(in the rows, 128 means zero)
Known rows, with every way that one mark hangs from another
[q570 [q580 [q92 q931]] [q707 q430]]: [145 135 153 120 138  83  84 119 115 104 127 137 120 125 129  98 145]
[q580 [q92 q707] q430]: [134 129  44 100 102 182 107  99 131 103 133 104  65 121  97 128 117]
[q570 [q580 [q92 q931] q430] q707]: [149 132  83 132 141 122  90 110 140 101 125 122  88 124 100 101 149]
[q570 [q707 [q430 q580]]]: [114 131 172  92 106 135 132 137 110 150 138 105 121 118  89 113 128]
[q931 [q430 q580] [q570 q707]]: [155 144 164 139 142 139 144 152 117 103 142 123 116 104 139 102 142]
[q931 [q430 q580]]: [144 118  67 128 112 141 143 148 122 122 151 105 116 108 108 127 137]
[q570 q580 q707]: [121 134 190 152 165 117 131 129 133 134 121 129 130 123 144  95 161]
[q707 q430]: [131 123 155 113 105 109 114 116 100 132 137 119 136 142 111 136 109]
[q92 q580 q707 [q931 q430]]: [183 109  62 130 167 182 138 110 105  59 110 156  83  77 149 122 162]
[q580 [q92 q707 [q931 q570]] q430]: [171 139  30 131 137 158  99 101 128  58 116 144  68 117 135 116 118]
[q570 q580]: [121 118 105 159 146  99 129 131 134 134 125 127 142 132 146 112 146]
[q707 [q570 [q580 q92]]]: [132 116 111 112 135  78  87 137 167 123 136 114 145 132 148 131 120]
[q430 [q580 [q92 q707]]]: [107 128  28  83 105 172 129 143 145 122 131 112  86  92 119 112 134]
[q931 [q430 q580] q570]: [155 129  79 150 124 120 142 156 120 101 147 122 125 113 141 119 126]
[q580 [q92 [q931 q570]] q430]: [165 136  28 131 118 114  86 114 134  75 127 139  97 135 118 123 106]
[q570 [q580 q92]]: [113 123  67 131 121  90 105 136 146 126 133 121 130 129 141 110 138]
[q931 q430 [q570 [q580 q92] q707]]: [155 148 160 158 152  92 104 139 123  82 142 134 119 122 175  89 146]
[q570 [q580 q92 q430] q707]: [119 132  99 123 118 129 101 112 141 125 137 100  97 134  96 103 139]
[q570 q707]: [129 146 215 119 146 145 132 125 125 127 124 130 117 119 128 110 141]

Rows
[125 145 182 129 128  70  91 132 113 112 133 131 137 141 158  90 125]
[q931 [q570 [q580 q92] [q707 q430]]]
[143 129  42 101  95  82  95 147 122  97 133 136 126 119 121 114 107]
[q707 [q430 [q580 [q92 [q931 q570]]]]]
[152 101   4 113 129 153 120 102 122  99 112 135  97 110  85 133 134]
[q92 [q580 q430] q931]
[160 145 180 184 197  88 122 132 129  87 103 167 136 117 184  84 162]
[q92 [q931 [q570 q580 q707]]]
[149 123  69 128 138 108  93 109 112  88 119 140 104 117 148 107 142]
[q570 [q580 [q92 [q707 q430] q931]]]
[140 138 130 135 161 103  98 130 143 101 117 145 112 110 145  90 163]
[q570 [q580 [q92 q931]] q707]
[142 125  30 100 106 178 129 142 130  98 149 104  76  89 120 119 139]
[q931 [q430 [q580 [q92 q707]]]]
[164 144 205 188 177 102 131 135 112  90 132 139 131 124 178  90 154]
[q931 q430 [q570 q580 q707]]
[183 128  60 158 145 117 130 152 120  77 134 144 119 105 147 115 138]
[q92 [q931 [q430 q580] q570]]
[129 123   7  93 107 124 109 152 151 112 130 128 107  99 105 118 134]
[q430 [q580 [q92 q931]]]
[150 136  40 121 118 158 127 147 126  80 144 120  87  94 156 109 130]
[q931 [q430 [q580 [q92 q707]]] q570]
[133 142 224 162 153  78 118 125 102 118 125 137 151 142 162  93 132]
[q931 [q570 q580 [q707 q430]]]
[177 121  55 139 150 180 143 133 119  78 128 133  83  80 132 119 159]
[q92 q707 [q931 [q430 q580]]]
[183 120 173 111 157 133  98 100 118  86 117 141 116 118 143 148 115]
[q92 [q707 q430 q570] q931]
[118 126  66 133 140 135 115 124 141 112 121 126 103 112 157 101 148]
[q570 [q580 [q92 q707]]]
